Every row comes from one small tree of marks. The marks that hang from a mark follow it in brackets, in the order of their numbers. Every link used is in the known rows. Which tree was each row made from?
(in the rows, 128 means zero)
Known rows:
z_894{z_638{z_622{z_958}}}: [194  69 130 125 128 129 141 117  65 152 116 146 106  94  75 142 110 154
 100 138 162 105 171]
z_578{z_604{z_622{z_640{z_403{z_638}} z_958}}}: [137  99 116 139 120 158 158  97  81  96 128 137 129 162 117 166  84 127
  86  84 128 140 140]
z_604{z_578 z_622{z_958}}: [160  54 126 110 121 151 134 140  92 137 100 155 114 149 128 169 103 167
  78  95 149 134 145]
z_403{z_638{z_622{z_640 z_958}}}: [184  88 132 126 143 157 138 126  78 120  98 147 128  96 102 178 106 118
  85 130 133 132 156]
z_640{z_403 z_894}: [156  88 128 134  99 152 158 103  96 129 152 130  59  98  85 103  96 163
  92 130 124 104 162]
z_638{z_622{z_640 z_958}}: [193  87 123 108 132 151 128 125  73 137 106 160 104 107 102 155 108 136
  83 124 142 138 164]
z_578{z_604{z_622}}: [157  29 143  85 104 145 170  99  78 117 142 165  94 115  95 129  94 175
  91  87 122 123 182]
z_578{z_604{z_622{z_958{z_12}}}}: [161  71 145 108 132 136 140  88  93 130 142 151  87 144  95 147 108 165
  80  67 152 122 182]
z_578{z_604{z_622{z_640{z_403} z_958{z_12}}}}: [147 118 131 128 127 133 142  88  87 104 148 127  98 163 112 147 104 147
  78  79 145 137 152]
z_403{z_638{z_622{z_604 z_640 z_958{z_12}}}}: [186 113 146 142 165 167 122 123  91 138 111 121 124 118  86 184 128 108
  86 133 128 140 150]
z_403{z_638{z_622{z_604{z_578} z_958}}}: [186  76 133 138 142 200 128 136  89 153  93 139 118 115  97 203  99 113
 103 127 117 135 146]
z_622{z_604{z_578} z_958}: [166  60 122 133 127 196 111 150  84 168  99 150  89 151 106 172  97 158
  96 115 122 144 144]
z_640{z_403 z_894{z_638{z_622}}}: [193  99 136 133 101 124 167  95  72 134 160 119  81  77  67 110 108 147
 104 152 146  84 165]
z_578{z_604}: [162  41 148  98 106 162 156 105  73 125 137 159  72  97  81 124  83 179
  97 111 114 107 188]
z_64{z_9{z_958}}: [172  55 148 109  97 143 123  87 100 121 130 158 104  72  73 118 105 149
 100 124 114 101 175]
z_9{z_958}: [164  43 141  93  98 145 135  98 102 119 113 147  95  90  74 114 101 152
  97 135 122 104 154]
z_638{z_622{z_604 z_640{z_403 z_894} z_958}}: [192 126 102 151 125 183 136 106  83 164 142 135  79 143  93 145 103 107
 100 120 121 149 143]
z_622{z_604{z_578} z_640{z_403{z_638}}}: [142  99 136 152 120 188 139 157  83 107 110 110 125 128 115 176 100 133
  93 153  95 136 110]
z_622{z_604{z_578} z_640{z_403 z_894} z_958}: [170 122 116 162 118 196 119 141  84 160 132 129  82 188 114 163  91 133
  89 113 120 149 108]
z_622{z_604 z_640}: [163  57 137 112 121 170 132 152  74 139 115 145 101 126  97 135 115 160
  91 142 106 147 154]
z_894{z_638}: [165  46 149 115 112 121 152 137  67 131 123 135 104  90  78 120 114 190
  94 155 144  95 167]
z_640{z_403}: [135  77 123 125 100 150 155 109  94 111 125 131  77  82  93 107 103 169
  94 146 124 114 166]

Write each row's tree:
[194 112 108 164 121 161 145  97  78 179 153 122  80 138  64 135 110 125
 115 134 142 120 149] : z_640{z_403 z_894{z_638{z_622{z_604 z_958}}}}
[201  86 158 119 125 151 159 123  78 118 136 141 114  80  86 153 102 124
  84 141 122 108 158] : z_403{z_638{z_622{z_640{z_894}}}}
[165  87 146 141 146 180 107 141  97 161 111 126  85 146  98 174 119 159
  87 117 136 135 147] : z_622{z_604{z_578} z_958{z_12}}
[174 102 128 113 114 142 152 114  75 106 122 133  98  72 101 130 111 137
  92 151 123 128 160] : z_638{z_622{z_640{z_403}}}
[147  95 139 152 106 158 165 102 104 113 147 120  85  94  85 122  93 148
  91 141 121  99 155] : z_640{z_403{z_638} z_894}
[190 131 114 138 120 158 139  97  80 141 140 141  82 122  97 138  95 120
  87 120 140 130 150] : z_638{z_622{z_640{z_403 z_894} z_958}}
[177  73 130 125 138 162 144 107  90 132 101 149 114  79  88 166 102 126
  93 130 136 115 174] : z_403{z_638{z_622{z_958}}}
[177 117 110 164 129 194 150  87 104 158 138 125  86 120  73 157  99  99
 109 124 116 128 154] : z_640{z_403{z_638{z_622{z_604 z_958}}} z_894}
[150 126 135 136 132 132 123 132  96 107 119 115 117 161 140 171 121 149
  64 104 162 138 117] : z_604{z_578 z_622{z_640{z_403} z_958{z_12}}}
[147  86 135 110 104 138 149 146  81  94 116 131 123 132 144 152 106 160
  76 124 131 136 124] : z_604{z_578 z_622{z_640{z_403}}}
[201  83 124 131 138 150 126 140  52 165 114 138 124 138  85 159 119 133
 102 142 140 139 143] : z_894{z_638{z_622{z_604 z_640 z_958}}}
[169 148 140 168 130 114 128 116  77 136 158 100  92 153  86 130 119 157
  78 133 172  99 131] : z_622{z_640{z_403 z_894{z_638}} z_958{z_12}}
[152 134 130 159 140 175 104 140  90 136 115 106  94 166 117 171 116 138
  84 126 129 149 116] : z_622{z_604{z_578} z_640{z_403} z_958{z_12}}
[190 112 153 149 144 181 101 155  87 166 135 127  86 182 104 178 111 146
  72 106 136 136 123] : z_622{z_604{z_578} z_640{z_894} z_958{z_12}}
[158  46 123 101 114 157 150  94  81 138 130 170  94 150 103 144  87 166
  89  65 139 135 176] : z_578{z_604{z_622{z_958}}}
[211  67 154 118 109 124 160 114  67 149 152 137  87  78  62 120 109 159
  97 144 150  84 174] : z_640{z_894{z_638{z_622}}}
[170 120 117 165 113 130 137 123  68 141 145 122  97 160  93 127  98 155
  87 132 160 112 128] : z_622{z_640{z_403 z_894{z_638}} z_958}
[171  75 125 131 132 191 105 165  70 158  97 148 107 172 120 182  98 150
  86 117 119 157 121] : z_622{z_604{z_578} z_640 z_958}
[193 113 124 130 110 172 152 113  80 147 149 130  78 111  87 128 107 120
 102 140 106 136 148] : z_638{z_622{z_604 z_640{z_403 z_894}}}
[181  74 129 108 115 153 146 105  71 142 154 169  95 183 105 146  81 155
  77  57 138 138 154] : z_578{z_604{z_622{z_640{z_894} z_958}}}
[142 124 125 131 133 119 134 113 100 110 128 119 113 151 121 141 128 150
  70 111 159 141 142] : z_604{z_622{z_640{z_403} z_958{z_12}}}
